Every row comes from one small tree of marks. Brackets hold a mark, then the marks that hang from it, in the order of their numbers. Every link used is in the known rows. Which tree was each row made from?
Known rows
[J_896 [J_746 J_35 [J_61 J_954] J_231]]: [ -8.0 -10.8  -4.3 -30.6  -1.6  -6.8  -6.5  21.6 -24.1  -2.8 -33.9 -23.3
 -61.3  16.3   3.0  -2.0  54.2   1.2   8.7  -2.3  -1.2]
[J_954 J_61 J_853]: [ -4.3   4.5  13.6  16.1  -9.9  -3.5  19.1   5.9  11.0  -7.1 -15.0   1.3
  13.1  10.3   7.7 -32.4 -25.9   9.6   0.0   5.8   5.1]
[J_35 [J_746 J_61]]: [  0.6  17.6  -0.8 -19.4 -16.6 -12.8 -16.0   4.6  11.3   3.0  -2.0  -3.0
 -16.4  25.8  10.3   3.9   0.9  12.1  13.3   0.4   3.3]
[J_746 J_35]: [  7.2 -14.0  -4.8   0.2  14.4  -9.3  -6.3   5.2  -9.4  -1.4   3.2  -9.2
  -9.0   2.7  -9.5   7.6   1.6  -7.2  11.0 -13.4   6.1]
[J_35 [J_746 [J_61 [J_954 J_853]] J_231 J_896]]: [ -9.1  10.1  -6.0 -39.5   1.9 -18.4 -32.3  11.0 -14.8  16.8 -25.3  -7.0
 -36.5  22.7  40.4 -10.1  13.9  31.1  18.1 -10.2  -1.9]
[J_664 [J_746 J_35 [J_61 [J_954 J_853]] J_231]]: [-10.1  -4.1  -8.3 -23.6   7.1 -10.1   3.6  18.7 -17.5   2.3 -45.0  -2.1
 -38.4  24.8   1.7 -12.1  13.1   6.4  12.4   0.1   9.1]
[J_896 [J_746 J_61 J_231]]: [-17.4  -1.7  -7.3 -27.1 -12.0  -1.8   5.4  16.9  -5.4  16.7 -27.6 -12.8
 -51.9  19.6   1.5 -13.5  35.7   8.9   4.8  12.3  -2.2]
[J_862 [J_746 J_61 J_231 J_896]]: [ -4.1  -7.5 -16.3 -41.0   8.3   3.9 -34.6  18.6 -14.3  40.8 -17.5   3.5
 -32.6  27.0  14.0  -9.2   4.6   3.6  23.5  -6.1   6.4]
[J_862 [J_746 J_35 J_231]]: [ -8.0 -10.1  -7.8 -17.6  14.4   8.5 -10.7  23.8 -15.9  25.5   1.6   6.4
 -34.5  11.5  -3.7  10.2   2.3  -6.1  20.9 -18.6   1.4]
[J_853 [J_746 J_35 [J_61 J_954] J_231]]: [  0.6  -9.8  -1.0 -35.7   7.6  -1.5  -6.7  29.3 -32.9   1.6 -24.9 -17.3
 -48.4  17.3  13.3   4.6  35.8  -4.6  10.0  -9.9   3.4]
[J_35 [J_746 [J_61 J_954] J_231 J_896]]: [ -2.0  14.2 -13.8 -48.5   1.1 -14.3 -40.2   5.6 -17.6  17.0 -19.2  -9.1
 -37.3  21.4  31.3   0.8  25.6  21.9  20.9 -18.2  -3.8]
[J_862 J_746 J_954]: [  6.0  -3.7  11.0  -9.4  -2.3  25.4  -5.4  26.4 -13.3  13.9   3.1  29.4
   0.3   4.1  -1.5  14.0   3.8   5.4   3.8  13.1  10.8]
[J_61 [J_954 [J_853 [J_746 J_35 J_231 J_896]]]]: [ -6.3 -16.6   8.1 -17.9  20.8 -10.8 -13.2  30.1 -35.0   6.3 -18.6 -18.2
 -31.8  -8.3  34.6  -1.5   6.2  13.2   6.1  -8.7   2.1]
[J_954 [J_853 [J_746 J_61 J_231 J_896]]]: [-13.9 -11.8   0.1 -26.1  10.6 -11.6  -6.9  29.1 -16.1  31.4 -23.6 -12.6
 -33.9  16.3  31.4 -22.9  -7.9  20.6   8.4  11.3   9.2]
[J_61 [J_954 J_853]]: [ -4.3  -0.5  18.6   7.2  -2.2  -1.7   2.5   6.0 -11.2 -23.1 -18.1   0.5
  -1.6  -7.3  22.0  -8.3   7.0   8.2  -9.2   6.0  -3.7]
[J_61 [J_954 [J_853 [J_746 J_35]]]]: [ -1.2 -12.0  23.8   2.4   4.4  -7.5   1.9  29.3 -20.4 -18.4 -11.5 -14.5
 -15.6 -10.2  24.3   4.5   0.1   4.1  -4.0   3.9   4.6]
[J_664 [J_746 J_35 [J_61 J_954] J_231 J_896]]: [  2.2  -9.0 -24.2 -44.0  17.9 -16.1 -28.3  13.4 -28.1  18.9 -39.8 -13.6
 -37.9  20.9   2.7  -2.1  17.2   3.9  22.3 -14.5  12.1]
[J_853 [J_746 J_61 J_231]]: [ -8.7   0.0  -3.1 -32.8  -1.9   5.0   4.9  23.6 -14.2  21.3 -17.4  -7.6
 -39.4  20.4  12.8  -7.6  17.7   3.7   5.1   5.2   2.3]
[J_862 [J_746 J_35 J_61 J_896] [J_954 J_853]]: [ 12.2 -29.6   4.9 -20.9  17.6  -1.7 -32.7  37.6 -24.5  24.5 -17.9  10.9
 -11.7  27.7   9.3  -4.8  -7.2  12.9  22.0  10.9  30.3]
[J_35 [J_746 [J_61 J_954]]]: [  3.1  20.9   5.4 -23.5 -19.7  -9.1 -20.8   4.4  -1.0 -15.0 -11.1  -4.1
 -16.8  19.8  20.3   8.0  18.1  10.1   9.5  -2.7  -1.8]
[J_61 [J_954 [J_853 [J_746 J_231]]]]: [-15.2   0.1  18.6  -9.9   0.8   4.2  11.3  26.4 -22.8  -3.7 -19.3  -2.9
 -26.9  -8.3  32.9  -5.3  11.4  13.9  -7.7   6.3  -6.0]
[J_746 J_35 [J_61 [J_954 J_853]] J_231 J_896]: [  1.3 -22.5 -14.4 -35.1  27.5 -20.5 -31.8  12.6 -37.7  10.6 -40.2 -17.3
 -39.8  24.2  23.1 -17.8  28.1   9.6  20.2 -19.2   7.5]
[J_231 J_746]: [ -0.4   4.6  -8.0  14.1  -4.7 -12.7  -9.7  15.4  11.2   6.8   4.6   2.0
   3.0  -9.8   5.3   7.8   8.4  12.8   7.3   6.2  -9.0]

Write each row's tree
[ -0.8 -16.1  -0.3 -13.1  -7.5 -15.5  -6.4  20.7  -1.9  -0.7 -17.2 -27.2
 -39.0  17.6  -8.9  -1.1  21.4  -3.5   9.5  10.8  11.6] | [J_896 [J_746 J_35 J_61]]
[  2.5 -13.2   6.8 -16.1 -10.1 -12.9 -11.7  20.0 -13.7 -18.9 -27.0 -28.7
 -40.2  11.4   0.3   3.3  38.0  -5.0   4.2   7.6   7.2] | [J_896 [J_746 J_35 [J_61 J_954]]]
[ 19.9 -14.4 -16.9 -12.6  10.4 -31.4 -51.3  19.1 -15.4   0.7 -18.2 -21.4
 -11.4   6.4  15.6   8.2  30.0   7.1  24.5  -9.0   2.3] | [J_231 [J_746 J_35 [J_61 J_954] J_896]]
[  5.6 -22.1 -29.9 -41.0  30.1 -18.6 -33.9   6.6 -27.0  31.0 -25.0 -18.4
 -39.2  30.8   3.1 -10.9  22.5   2.1  28.6 -25.4  10.6] | [J_746 J_35 J_61 J_231 J_896]
[-15.9 -14.3   3.5 -21.7  -1.0 -11.7   0.8  26.1 -21.1  -3.5 -39.6 -21.2
 -60.4  17.1  11.2 -13.2  42.3   9.6   6.5   5.9   0.5] | [J_896 [J_746 J_35 [J_61 [J_954 J_853]] J_231]]
[ -5.8  11.5 -19.8 -44.8   4.2 -17.9 -34.1   5.0  -5.6  34.1  -9.8  -8.1
 -36.1  27.9  22.2  -3.8   8.7  23.6  25.7 -15.4   1.3] | [J_35 [J_746 J_61 J_231 J_896]]
[ 11.7 -16.3 -20.3   3.3  19.0 -31.4 -39.7  19.6  -4.4  20.9   6.3 -17.9
  -3.1  -9.0   6.4  13.2   1.9  12.1  24.4 -11.6   2.3] | [J_231 [J_746 J_35 J_896]]
[ -8.8 -22.9  -3.1 -25.9  21.9 -19.6 -11.8  33.3 -21.6  30.1 -22.6 -21.0
 -40.8  18.4  24.2 -17.4  -5.9  15.4  16.8  -0.1  15.1] | [J_954 [J_853 [J_746 J_35 J_61 J_231 J_896]]]
[  3.0 -18.5  20.7   0.4  11.8   2.4  13.7  38.9 -21.6   5.7  -4.5   6.5
  -8.1  -1.0   8.9   4.0  -2.6  16.7  -1.2  16.6  18.4] | [J_862 [J_954 [J_853 [J_746 J_35]]]]
[ -1.4  -8.2 -25.7 -41.6  16.9  -8.5 -27.4   1.7 -19.4  33.0 -27.3  -8.7
 -30.2  26.3  12.8 -18.6  20.8   9.5  17.9 -11.3   4.0] | [J_746 J_61 J_231 J_896]
[ 10.3  -4.1   7.7 -22.3  -8.4  23.0 -11.3  26.4 -13.2  11.5 -13.1  27.0
  -6.2  27.1  -1.8   4.4  13.8   2.4   7.6  18.5  17.0] | [J_862 [J_746 J_61] J_954]
[-10.2  -3.4  18.7  -7.4 -21.9  -8.3   1.6  19.8  -3.5 -17.8 -34.6 -17.2
 -31.7   9.0  17.8 -15.0  25.2  10.0  -7.8  28.3   2.2] | [J_896 [J_746 [J_61 [J_954 J_853]]]]
[  2.9 -17.7  16.6  -5.9  14.7 -15.3 -16.9  28.8 -25.1  -5.9 -11.8 -22.4
 -14.4 -12.2  32.3   2.2  -6.0   9.5   2.8  -0.3   8.3] | [J_61 [J_954 [J_853 [J_746 J_35 J_896]]]]
[  5.6   1.8  14.7 -21.5 -13.1   2.2  -6.3  22.9 -14.6 -12.9 -18.6 -14.2
 -18.7   9.1  20.0   2.9  18.5  -3.7  -4.1  12.3   3.9] | [J_853 [J_746 [J_61 J_954]]]
[  5.2   9.8  -8.9 -30.7  -4.3 -23.1 -39.8   4.1   4.3  17.4  -3.0 -12.6
 -15.5  22.7  20.6   1.7  -6.9  17.7  21.7  -5.0   8.3] | [J_35 [J_746 J_61 J_896]]
[ -3.0  16.8  13.9 -14.0 -18.5 -13.7 -13.8   9.9   2.0 -15.6 -16.7  -3.0
 -17.1  20.8  28.7  -3.1   5.9  18.4   6.1   5.3  -0.6] | [J_35 [J_746 [J_61 [J_954 J_853]]]]
[ 11.9 -11.9  10.3 -21.2  -0.6  -6.7 -11.8  28.4 -23.3 -14.3 -16.7 -23.0
 -26.9  11.3  11.9   9.5  20.3  -9.5   6.0   0.3  11.0] | [J_853 [J_746 J_35 [J_61 J_954]]]
[ 17.2 -23.5  -1.6 -19.9  22.3   7.2 -35.2  31.1 -27.3  27.9   4.8  11.6
  -6.2   4.4   0.6  18.8  -3.5   5.3  21.2  -5.1  22.1] | [J_862 [J_746 J_35 J_896] J_954]
[  5.8 -17.7  -8.3 -46.5  20.6 -11.0 -29.7  29.8 -41.2  16.7 -25.3 -27.5
 -46.5  13.7  23.2   2.9  28.2   2.0  18.4 -16.5   8.5] | [J_853 [J_746 J_35 [J_61 J_954] J_231 J_896]]
[  9.5 -18.2 -22.2 -45.2  27.0 -15.1 -40.0   6.0 -40.0  11.6 -34.4 -19.8
 -39.8  23.0  13.9  -6.3  41.4   0.5  22.9 -28.3   4.6] | [J_746 J_35 [J_61 J_954] J_231 J_896]
[-14.3  18.9   3.0 -28.5 -10.1  -8.5  -8.9  10.8  -7.9   0.5 -24.2   2.4
 -38.2  25.2  30.3  -8.7  21.7  24.2  10.4  -4.4  -7.2] | [J_35 [J_746 [J_61 [J_954 J_853]] J_231]]
[ 13.0  -1.8 -13.6 -12.9  -1.6 -23.0 -45.1  14.4  -7.2   1.9 -20.6 -12.6
  -4.1   3.0  24.2   1.8  28.1  14.6  14.1   3.5  -3.5] | [J_231 [J_746 [J_61 J_954] J_896]]
[  8.4  -2.5  -5.6 -18.6  -2.7 -10.9  -9.2  12.4 -10.3 -13.1 -31.0  -8.5
 -17.6  18.5  -9.4   4.6   9.7  -8.2  11.0   1.5  14.1] | [J_664 [J_746 J_35 [J_61 J_954]]]
[ -6.0 -10.6 -28.0 -28.1  27.1 -16.2 -16.0  13.0 -16.8  38.5 -14.8  -9.7
 -29.4   4.8  -6.0   2.8 -10.5   8.2  24.1 -17.9  11.9] | [J_664 [J_746 J_35 J_231 J_896]]
[-11.7 -14.3 -11.3 -27.2   1.1 -10.5  -1.2  21.8 -12.0  15.4 -24.7 -22.9
 -60.0  22.7  -7.3  -6.3  37.3   2.5  13.8   0.5   3.6] | [J_896 [J_746 J_35 J_61 J_231]]
[  0.5 -13.6  -4.8 -23.5  18.9  21.8  -6.0  33.7 -31.9  29.1  -2.4  26.7
 -27.9  12.7  -7.9  15.3  19.7   4.8  17.6  -9.8   9.4] | [J_862 [J_746 J_35 J_231] J_954]
[  4.3  -0.4  -5.8 -31.7   8.6  23.2 -15.2  25.6 -24.5  40.2 -12.4  24.9
  -8.6  15.2   7.2  -8.2   2.2  16.0  19.3  -8.6  10.8] | [J_862 [J_746 J_231 J_896] [J_954 J_61]]
[ -3.2 -17.5  14.7  -3.6   3.4 -15.0   4.7  32.7  -6.7   1.4 -14.3 -17.6
 -21.4  17.4  13.3 -10.9 -13.8   4.3   5.3  13.9  16.8] | [J_954 [J_853 [J_746 J_35 J_61]]]
[  1.1 -19.5 -20.4 -40.8  21.0  -5.2 -39.9  24.1 -21.3  38.6 -15.5  -5.6
 -41.1  30.0   5.7  -2.2   4.8  -2.9  32.5 -18.5  12.4] | [J_862 [J_746 J_35 J_61 J_231 J_896]]
